Every row comes from one small tree of marks. The marks that hang from a mark follow it in brackets, in the order of their numbers. Every link used is in the known rows. Which tree was each row made from?
Known rows:
Z137(Z495(Z634)): [  8.5  10.9  -5.4  -3.5  -8.6 -39.2   6.8  19.8  14.7 -12.4 -43.8  42.5
   6.4  70.5  15.5 -11.9  -6.4  37.2 -14.2 -21.8  -3.1  19.9  30.1 -15.5
  27.2  31.8 -19.2  14.9  30.8  38.2]
Z495(Z259): [-13.4 -21.3 -10.0  -4.4 -12.3  -0.8   9.1  21.1   0.6 -28.1   4.1  -2.7
 -16.5  43.1   3.1 -54.6  -4.5  13.1  -4.1 -41.6 -14.3  -0.1  13.5 -15.8
  29.0  13.9 -16.9  17.1  34.1  42.8]
Z361(Z259(Z495(Z634)) Z471): [-10.3 -20.3 -18.6   9.2 -25.8  -3.3  16.0  -8.6  -8.0   6.4   0.2  -1.0
 -38.9  30.5  -6.5 -19.6 -41.9  -3.9 -13.2 -16.5   9.5  10.0 -12.6   2.6
   6.2  -5.3 -13.4 -10.2  27.5  32.5]
Z207(Z34(Z987)): [-10.9 -11.2  -8.1  13.5 -18.3 -27.3  12.7  21.0   7.5 -24.6 -50.5  28.2
  -3.9  49.4   3.7 -22.7  -8.4  23.7   3.1 -34.1   3.5  25.4 -21.7 -33.5
   7.9  15.1  -3.9  39.4  32.6  37.7]
Z207(Z34(Z495(Z634(Z361)) Z987)): [ -5.7 -22.8  -9.6 -17.5   7.1 -16.6  24.5   7.1  -4.7  17.2 -78.2  30.0
   7.7  37.4   7.5  23.9  -8.3  22.4   1.8 -25.1 -16.1 -22.6   0.4 -52.3
  17.5 -20.7 -19.6  18.4 -24.8  39.0]
Z259(Z495): [ -4.4 -12.3   2.1   9.0 -35.7 -19.7  16.1  45.9  19.5 -34.0 -24.6  -7.1
 -24.9  63.6  13.7 -37.6 -16.9  11.0  -8.3 -39.2  14.0  10.5   6.3  -7.3
  24.0  16.8  -5.8  20.0  46.7  45.4]
Z634(Z361(Z259 Z471) Z495): [ 20.9 -21.6  28.1 -41.1 -19.5  39.3  29.2 -17.1 -12.3  16.4  18.4   2.4
 -56.5  33.0  19.8 -52.8 -38.1 -20.5  38.6   0.0  16.8  -4.8 -26.6  17.9
  22.4 -50.7  -9.7 -10.0  18.8  28.4]
Z471(Z963(Z137)): [-19.4  10.0  20.4 -14.9 -20.1 -52.2  18.5  41.3   7.3 -28.8  -6.9  -0.6
  15.7  63.3  16.5 -28.4 -12.6  16.4   5.3 -13.3  21.8  15.6  -4.9  13.1
  11.3  33.0 -19.7  54.7  42.2   6.9]
Z34(Z207 Z495 Z987): [ -8.3  11.9  12.7 -18.1 -17.8  11.3  22.9  15.8 -43.6 -24.2 -36.0  24.9
  34.7  19.3  -3.5 -33.0  -8.6  58.0 -11.1 -40.5  13.0  30.6 -26.3 -12.8
  11.0 -21.0  -5.9  27.8 -22.0  11.0]
Z207(Z34(Z495 Z987)): [ -4.6  -5.7   5.1   1.0  -7.3 -28.5  30.3  21.2  -6.9 -22.1 -54.4  31.3
   9.5  45.4   0.5  -1.5 -14.2  45.4  -5.1 -34.8   9.5  10.8 -28.6 -42.8
   1.6 -27.8  -7.9  25.1   2.7  43.0]
Z963(Z34(Z987) Z137(Z495(Z634))): [-28.2  33.8  23.5 -34.6  14.3 -35.2  13.6   4.5 -11.6 -12.0 -36.4  32.7
  57.2  61.4  28.5   8.2 -13.2  37.0 -36.5 -24.7  16.2   5.7 -12.1 -10.0
  -4.3  -3.1 -14.5  24.2  60.9   8.0]
Z259(Z495(Z634(Z361(Z471)))): [-11.2 -15.7 -12.3 -17.1 -24.8   8.5  24.1  11.9   1.5   0.4 -30.4 -10.2
 -41.2  50.0   8.5  -8.5 -27.8 -21.4   4.6 -21.5   5.0 -10.4  11.6  -3.3
  35.7  -1.4  -4.8  14.8  15.1  27.1]
Z495(Z259 Z634(Z361)): [-16.6 -42.7 -14.1 -28.6  -3.9   7.6   3.2   6.6   2.3  15.4 -17.6  -1.9
 -14.1  34.2  13.2 -24.3  -2.6  -9.0   4.1 -32.4 -38.4 -30.9  39.6 -26.3
  44.0  22.1 -26.4  11.2  15.6  34.4]
Z207(Z34(Z495(Z634) Z987)): [ -8.7 -13.6 -17.9  12.0   6.5 -35.2  24.7   0.8  -9.8  -3.7 -70.5  45.9
  18.8  41.3  -0.6  24.9  -9.9  36.7 -17.2 -25.6 -11.8   2.3 -10.9 -51.8
   7.6 -11.0 -16.2  17.2  -8.1  49.0]
Z471(Z495(Z259 Z634) Z963(Z34)): [-33.4   0.2  -9.2  -2.9  -0.8 -16.7 -14.3 -10.1  19.9 -10.5 -26.4  -9.1
  29.2  47.2 -17.1 -18.2  -9.5  22.5 -68.0 -11.3 -32.9   4.3   2.4 -21.7
  23.2  26.9 -56.1 -23.6   9.1  22.3]
Z259(Z495(Z634(Z361))): [ -8.0 -31.5 -10.2 -12.3 -27.1  -9.2  12.1  29.3  18.8   7.0 -46.1  -7.9
 -26.4  56.0  27.4  -8.5 -13.0 -11.1  -1.6 -30.4  -9.2 -23.5  34.8 -15.7
  47.3  16.3 -16.7   7.3  16.4  42.4]
Z137(Z495(Z634(Z361))): [  6.0  -1.8   5.6 -34.2  -5.2 -21.1   6.9  21.7  15.6   3.5 -51.3  30.3
  -4.9  62.5  25.8 -12.3  -7.2  14.0   7.9 -25.5  -5.6  -6.0  39.5 -14.0
  33.7  19.0 -29.4  12.9  10.5  29.7]
Z137(Z495(Z259 Z634)): [  0.6  -9.8 -10.5 -15.7   7.6 -18.4   5.8   9.4  14.6  -6.4 -33.0  31.1
  15.9  54.5   0.8 -22.5   2.5  28.8 -30.1 -38.6 -22.6  -1.4  28.3 -19.9
  26.0  17.8 -32.0  -3.9  22.8  41.8]
Z471(Z495(Z634) Z963): [-16.8  11.5 -14.1  14.6 -15.4 -39.9   3.5  19.2  34.1 -16.1 -41.1  11.2
  11.2  58.0 -19.2 -12.2 -19.2  32.1 -40.0  -4.7  -7.0  16.3  12.7 -19.3
  37.8  45.9 -52.2   4.4  -8.5  22.0]
Z963(Z34(Z207) Z137): [-21.2   6.8  19.7 -37.2 -26.7  -8.9  -5.5  24.6 -43.8 -23.3   0.9  17.5
  34.9  47.0  54.2 -55.6  -4.3  13.5  13.6 -19.8  17.4  29.5 -17.4  25.6
   5.6  29.3  12.0  43.7  70.9 -15.0]
Z471(Z495(Z259) Z963): [-22.1   5.3   5.3  -6.1 -13.3 -13.1   4.0  22.1  32.8 -31.5 -12.4 -13.1
  12.6  45.1 -34.4 -47.8 -14.8  27.8 -50.8 -27.3  -6.6   8.5 -11.1 -10.6
  33.3  17.5 -53.1  -5.8  -6.1  15.6]
Z259(Z495(Z634(Z361(Z471(Z963))))): [-17.0 -13.9   4.6  -9.7 -29.8  -4.0  20.4  11.3  21.8   4.8 -44.7 -23.1
 -22.7  51.9  -7.5  -6.0 -17.0  -9.3  -8.7 -12.0   2.9  -0.9  -0.8   1.2
  23.2  15.6 -25.9  22.7  -8.8  22.7]
Z495(Z259 Z634(Z361(Z471))): [-15.4 -26.6 -15.8 -29.2  -4.4  23.8  14.6  -8.9 -14.6   6.9  -0.9  -3.1
 -31.1  28.5   0.2 -22.1 -17.5 -19.6   5.4 -24.5 -24.0 -18.8  17.3 -10.9
  39.0   1.1 -14.2  11.2   5.6  27.1]

Which tree is each row?
[ 11.6 -14.4   1.9 -45.9  -8.1 -11.0   4.9   6.1  10.1  32.1 -21.0  26.7
 -12.0  39.1  24.0 -18.1 -12.6   8.8   5.0 -14.2  -7.5 -13.3  29.6  -5.7
  16.3   5.8 -32.1 -14.1  12.8  17.1]
Z137(Z495(Z634(Z361(Z259))))
[-25.9  -9.7  -0.6 -34.3  17.5 -21.5  16.9  -1.7 -39.5  -1.6   2.6  10.7
  39.7  43.1  27.3   0.6 -13.7  19.3 -38.0 -22.7 -11.5 -27.7  16.6 -16.1
   4.3 -30.4 -19.0  -5.5  37.6  27.5]
Z963(Z34(Z495(Z259 Z634)) Z137)
[-10.3 -22.0   0.6  -5.8   7.6  -7.4  26.6   6.8  -5.8 -18.8 -42.6  22.9
  19.7  36.9 -16.6 -13.1  -6.7  35.6 -25.6 -50.0 -11.4 -11.1 -26.5 -47.7
   2.8 -32.3 -17.5  12.1  -6.9  44.4]
Z207(Z34(Z495(Z259) Z987))
[  2.5 -37.2  -8.6 -27.7   2.0 -10.3  23.4 -16.1 -11.2  37.5 -45.9  32.1
   3.6  14.3   6.2  17.7 -20.6  12.0   4.4 -20.5 -15.0 -26.4  -5.1 -42.9
   1.0 -38.1 -27.5 -10.6 -27.3  33.6]
Z207(Z34(Z495(Z634(Z361(Z259))) Z987))
[-18.9   7.8  17.6 -21.9 -24.0  -5.8  21.3 -22.0 -37.5  -5.8   4.5  -5.3
  -1.0  19.2  -1.6 -33.4 -30.9  37.8 -14.2  10.4  22.0  34.5 -38.2  15.3
 -32.5 -42.0 -19.5  -6.4   8.6  17.7]
Z361(Z259 Z471(Z963(Z34(Z495))))
[ -4.7 -33.9 -15.3  10.3 -28.4 -18.3   5.7   6.9  10.3  10.1 -12.9   1.2
 -20.6  40.9  13.5 -18.0 -22.7   0.9 -16.8 -23.4  -4.5  -3.6  20.0  -9.7
  16.0  18.0 -24.1 -20.6  35.9  43.3]
Z361(Z259(Z495(Z634)))
[-14.9  24.7  47.1 -79.3   2.6   0.7  30.5  23.6   5.3  -7.6  -3.3  -9.1
  20.6  56.1  -0.6 -36.7 -18.8   0.3 -20.5 -27.5  27.1 -21.3 -30.0  27.6
   8.1 -24.9 -28.9  34.0   7.5 -11.4]
Z634(Z361(Z471(Z963(Z137(Z495(Z259))))))
[-14.9   5.8  -4.7 -11.8  -6.1   5.8  19.3  -4.0 -39.8  -2.2 -47.5  35.5
  41.8  19.4  -2.4  -8.7  -7.0  55.1 -18.1 -31.6  -8.5  22.5  -6.4 -21.4
  23.5  -5.2 -12.2  26.5 -30.0  13.4]
Z34(Z207 Z495(Z634) Z987)
[-35.5  14.1  24.5 -34.9 -15.3   3.8   7.1  16.0 -53.1 -23.9 -13.3  14.4
  50.2  36.2  41.0 -41.7 -10.5  24.3  -3.6 -31.0  24.5  28.8 -42.2  12.0
   3.4   5.4  10.3  48.0  54.0 -21.7]
Z963(Z34(Z207 Z987) Z137)
[-17.1  11.7  16.9 -33.6  11.4 -41.9  10.8  18.1  26.3  -1.0 -22.8  15.3
  51.7  69.1   1.1  -9.4  -1.2  25.4 -44.7 -28.6  -0.8 -15.0   9.6   4.1
  20.2  22.7 -47.8  18.3  26.3   8.0]
Z471(Z963(Z137(Z495(Z259 Z634))))
[-14.6   9.8   4.4 -43.3  -4.6  38.7  31.1 -14.4 -59.1  11.0 -38.9  18.5
  17.2   4.5  -1.9  -3.7 -22.7  27.0   3.4 -22.5   1.1   3.9 -23.6  -6.9
  22.4 -36.2  -0.2  26.9 -49.0  -5.0]
Z34(Z207 Z495(Z634(Z361(Z471))) Z987)
[  1.8 -37.5  15.5 -30.9 -36.4   8.8  13.3  25.5  10.7  14.4  -3.7 -22.9
 -42.5  39.5  25.0 -44.0 -23.3 -15.7   6.7 -34.0   8.0 -20.4   9.2   2.0
  15.4  -9.2 -17.0 -12.2  31.9  29.1]
Z634(Z361(Z259(Z495)))
[-23.9   7.1 -26.9  -2.7   1.7   7.5  17.6  -8.4  -1.7 -20.7   4.8   9.0
 -16.6  37.2 -33.8 -22.7 -38.5   7.5 -48.5 -19.8 -16.4   1.0  -8.5 -18.3
  37.3   1.4 -32.6 -14.1   2.6  27.8]
Z361(Z471(Z495(Z259 Z634)))
[-48.2  46.1  35.6 -27.0  -6.7 -30.1  16.0  21.1   4.3 -38.7 -21.9 -12.9
  49.4  49.6  -2.4 -18.0 -30.7  33.0 -53.7 -13.3  30.6  12.1 -47.5  -2.1
   0.1 -10.9 -36.6  22.3  29.6 -13.2]
Z471(Z495 Z963(Z34(Z987) Z137))
[-42.5  -4.7  10.1 -32.4  24.7  -9.7  27.0 -15.3 -41.2  -7.3  -9.0   0.6
  61.0  29.9  12.6  12.8 -17.0  31.7 -51.3 -32.4 -11.1 -33.1 -11.7 -28.8
   0.2 -51.0 -22.0   2.6  25.9  27.8]
Z963(Z34(Z495(Z259 Z634) Z987) Z137)
[-11.4 -23.4 -17.8   3.0  15.9 -13.1  19.8 -11.1  -6.3   0.4 -51.6  31.8
  29.5  32.4 -18.4  14.6  -6.7  29.2 -37.6 -45.5 -27.6 -17.7  -8.6 -56.9
  12.8 -26.1 -27.9   1.4 -14.1  51.3]
Z207(Z34(Z495(Z259 Z634) Z987))
[-30.3 -14.1   8.8 -22.4 -27.5   1.1   8.7  -4.9   2.8   4.6 -46.0 -28.1
 -12.8  55.9  11.9  -6.5 -15.6  -6.9 -19.9   0.0   2.2   1.1 -10.6   1.8
  11.6  10.1 -19.7  10.0  15.9  23.3]
Z259(Z495(Z634(Z361(Z471(Z963(Z34))))))
[ -1.2   1.4   2.5 -50.5   7.3  20.0  17.4  -2.5   0.4   9.0 -21.1  16.0
 -13.1  42.4  -2.5 -22.5 -12.5   0.7 -13.9 -31.8 -11.1 -19.1  10.1  -7.6
  26.5  -5.8 -22.9   7.9   3.1  24.1]
Z137(Z495(Z259 Z634(Z361(Z471))))
[  2.2   9.8  20.5 -65.0   2.8 -12.6  29.3  -2.7 -16.2  28.8  12.4  27.6
 -10.4  37.8  26.8 -13.7 -41.7 -11.8   5.0  -8.2  24.9 -23.1  -4.3  22.0
   3.6 -22.7 -17.0   7.4  27.0 -13.7]
Z963(Z137(Z495(Z634(Z361(Z259 Z471)))))
[ -3.4  -2.0  12.1 -29.1 -25.6   3.9   2.0  10.4 -54.9 -23.2 -22.6  23.5
  23.4  30.4  30.1 -44.7  -1.4  46.8  -4.6 -21.7   7.0  41.9 -14.1   2.2
  -0.4  -5.2   2.4  13.5  15.1  17.8]
Z963(Z34(Z207 Z495))
[-18.6  22.8  28.7 -59.4 -15.5  -3.1  28.8  15.5   1.7   1.9  28.8 -18.8
 -13.9  30.6 -11.1 -37.3 -55.8 -11.2  -8.3   3.7  37.6 -16.6 -43.4  25.5
   4.5 -27.3 -39.4   3.6   0.0 -34.6]
Z634(Z361(Z259 Z471(Z495 Z963(Z137))))
[-19.5 -22.3   4.1 -54.1   8.6  38.7  15.3 -12.7 -41.8  21.7 -35.1  10.2
  43.9   1.7  -6.2 -14.4   3.6  25.7 -17.8 -48.4 -32.0 -27.7   3.5 -27.1
  33.6 -28.5 -23.4   8.5 -54.6   8.1]
Z34(Z207 Z495(Z259 Z634(Z361)) Z987)
[-17.7  -2.5  -1.8 -14.9 -20.9  -7.3  15.9   2.2   2.6   7.3 -27.8  -4.7
 -24.1  38.2  -8.0 -12.9 -14.7  -0.8  13.9   0.0  -5.8   8.4   7.7  -1.4
  32.5  26.6 -22.9  36.9 -11.9  19.6]
Z495(Z634(Z361(Z471(Z963))))
[-23.5  19.6   5.1 -10.5 -13.4   2.3  17.7   9.1  14.7 -32.9   2.6 -17.8
  -1.5  35.1 -51.6 -46.7 -34.1  16.5 -51.5 -17.8   5.5  14.8 -36.8   3.1
  27.8  -2.5 -38.0   7.5 -10.6  11.5]
Z361(Z471(Z495(Z259) Z963))
[ -3.8 -40.9 -11.7 -23.5 -17.4  -3.3   0.8   2.1  -3.6  29.5  -8.7  12.6
 -29.4  24.9  25.1 -24.0 -17.5  -7.8  27.6  -8.0 -18.2 -13.1  37.6 -15.4
  26.9  18.9 -24.5  -3.0  16.5  27.3]
Z495(Z634(Z361(Z259)))
[-16.4 -10.8  10.3   4.0 -42.3  -3.3  21.4   8.0   9.9  -9.6   4.0 -24.8
 -28.0  37.4 -17.6 -45.8 -37.8   6.8 -18.9 -11.3  28.0  23.6 -36.5  22.3
  -7.4  -5.8 -20.4   9.9  17.0  19.8]
Z361(Z259(Z495) Z471(Z963))
[ 25.5 -39.6  33.0 -35.8 -18.7  22.0  15.3  -2.3   3.9  23.7  11.1   3.5
 -45.9  41.3  34.9 -48.3 -19.3 -17.4  31.6  -7.4   2.0 -17.6   6.2   2.1
  31.3 -27.0 -23.2 -13.1  25.6  33.0]
Z634(Z361(Z259) Z495)
[-38.7  19.6   7.7 -14.7 -12.3  10.0   7.5  -6.7   0.0 -32.7   0.8 -22.6
   6.5  39.7 -33.0 -49.8 -28.1  21.3 -58.6 -11.0   2.7  22.5 -44.3   3.4
   3.8 -10.0 -37.2  -9.6   9.4  10.8]
Z361(Z471(Z495(Z259) Z963(Z34)))
[-26.5   3.6  13.6 -15.6 -27.0  18.1  -5.7   3.0 -42.4 -24.4 -33.9  16.4
  28.9  25.4  20.4 -48.0  -5.7  38.6   1.1 -32.6   9.6  45.6 -30.3  -4.9
   4.3  21.5   7.4  33.0  34.0   4.5]
Z963(Z34(Z207 Z987))
[-18.7  -5.6  -3.4  -7.8  -9.9 -13.1  14.3 -38.1 -36.1  13.9  -4.2   7.3
   6.8  20.3  -7.6  -6.6 -27.6  35.6 -21.6  16.8   5.6  26.9 -19.7   0.1
 -27.8 -27.9 -29.0 -15.5  -2.1  21.0]
Z361(Z259 Z471(Z963(Z34(Z495(Z634)))))
[-14.7  30.8  46.2 -42.2 -14.2 -49.8   6.8  34.4   6.0 -26.0 -27.9  13.7
  42.4  79.9  35.4 -26.5  -3.4  37.7 -25.5 -10.7  33.4  24.4 -14.7  20.1
 -16.2  11.6 -23.8  34.2  59.3   0.2]
Z471(Z963(Z34 Z137(Z495)))
[-29.5  18.4  26.7 -60.5  -1.0   8.2  30.4  21.0   5.7 -14.4  18.5 -33.4
   8.5  41.7 -21.5 -35.1 -38.1 -15.0 -36.1 -14.4  14.5 -30.4 -38.6  15.5
  23.9 -22.1 -37.6  16.1  -5.0 -20.5]
Z634(Z361(Z471(Z495(Z259) Z963(Z137))))
[ -9.0  27.0  19.1 -22.7  -2.0 -61.3  16.0  30.6  22.1  -9.4 -37.0  28.8
  48.0  74.9  16.2  -5.1  -9.3  33.0 -27.6  -9.7  18.3   7.5  11.1  10.4
  12.2  32.4 -37.9  34.0  30.8   3.0]
Z471(Z963(Z137(Z495(Z634))))
[-31.1  34.0  20.0 -29.3  -2.4 -10.7  30.4  17.9   6.0 -35.9  24.1 -17.6
  16.6  42.4 -37.5 -36.6 -43.7   5.8 -54.4 -17.5  21.4  -6.7 -46.9  20.8
  17.8 -10.3 -35.8  17.5  11.5  -8.4]
Z361(Z471(Z495(Z259) Z963(Z137)))
[ -5.5  22.1   2.5 -31.5 -22.0  14.1  26.5  20.9  -4.5 -24.1  -5.3  -4.2
 -42.6  39.4  -3.9 -39.9 -43.0   0.5  -2.9 -12.8  18.3   3.3 -14.9   0.2
  36.2 -15.1 -16.0  12.5  -0.2  10.5]
Z634(Z361(Z471(Z495)))
[-11.5 -15.5  -2.1 -22.3 -14.1 -13.0   1.1   1.2  24.9  25.9 -19.8  -2.1
  -5.8  24.5 -15.0 -12.1 -28.0   3.6 -17.5   0.6 -16.7 -14.2  12.3  -7.5
  29.2  16.0 -64.4 -25.0 -29.0   0.8]
Z471(Z495(Z634(Z361(Z259))) Z963)
[-21.6  -3.2 -14.8   3.9  -3.7 -22.7  -2.5   6.0  35.6 -10.8 -26.9  -1.9
  22.5  42.3 -38.4 -15.6 -10.6  25.2 -57.2 -19.4 -28.1  -4.5   9.0 -24.0
  41.4  29.4 -61.5 -11.0 -17.3  25.6]
Z471(Z495(Z259 Z634) Z963)
[ -6.3  -0.6 -13.5 -22.0  -8.8 -16.2   6.6  23.0  16.6   2.5 -35.5   8.0
 -18.2  43.8   7.2 -12.8 -23.7  -1.0  -8.8 -11.4 -13.8 -13.6  30.6 -24.6
  51.1  18.8 -35.8  -3.1  -2.6  22.1]
Z471(Z495(Z634(Z361)))
[-21.3 -10.5  -6.9 -17.5   7.1  26.2  13.0 -14.8 -42.4   4.2 -30.2  20.5
  51.9   6.8 -17.4 -14.8  -0.8  45.8 -41.8 -49.6 -28.3   2.6 -10.7 -24.2
  27.4 -23.0 -22.5  13.5 -37.3  19.0]
Z34(Z207 Z495(Z259 Z634) Z987)
[ -9.0   5.3   7.4 -37.0  15.4 -29.6  14.7  22.9   9.2  -3.9  -9.4  29.3
  33.8  65.0  17.8 -10.2  -8.8  20.1 -33.0 -41.6  -6.8 -24.0  18.0   0.2
  21.9   5.4 -29.3  11.9  50.2  14.9]
Z963(Z137(Z495(Z259 Z634)))
[ -1.2  11.6  27.3 -49.4   4.4 -22.3  21.6  36.4   7.1 -24.2   5.1  17.0
  24.4  64.3  17.9 -39.3  -9.6  20.5 -27.1 -46.1  16.7 -15.3  -5.5   9.0
   9.9  -4.3 -20.2  24.0  55.5  12.9]
Z963(Z137(Z495(Z259)))
[-22.8 -19.1   7.2 -32.0 -16.3 -10.4 -14.0 -12.5  17.1  25.7 -20.1 -11.6
   9.9  32.8   8.9 -15.7 -22.9   7.8 -26.3  11.3 -19.1  -8.1   3.5  -9.9
  11.1  12.2 -59.9 -38.7  -2.9   0.9]
Z471(Z495(Z634(Z361(Z259))) Z963(Z34))
[  6.8 -28.1  -9.9  -6.9   0.9 -17.2  16.5  17.8  -1.8 -13.6 -27.2  27.9
   3.3  47.3   1.3 -21.5  -8.3  25.8 -13.2 -37.4 -17.2  -4.3  -5.7 -33.7
   7.8 -15.2 -13.5   7.0   9.4  51.4]
Z207(Z34(Z495(Z259)))
[-17.3  17.1  -8.3 -10.8  -7.5  11.1  23.8   5.1  -4.8 -37.0  17.3  -5.3
 -24.7  31.5 -31.2 -48.8 -39.5   6.0 -36.5 -28.6   4.0  10.6 -29.4  -6.6
  28.7 -14.9 -23.0  -2.5  11.1  18.2]
Z361(Z471(Z495(Z259)))
[-32.0  15.7  17.1 -36.9   4.8  -7.2  14.4  -4.9 -63.2  -0.8 -25.6  27.5
  71.2  26.3  30.5   2.5 -13.3  45.2 -23.5 -23.0   8.2  12.9 -24.6  -3.7
  -1.1 -21.0  -3.3  24.1  15.0 -12.8]
Z963(Z34(Z207 Z495(Z634) Z987) Z137)
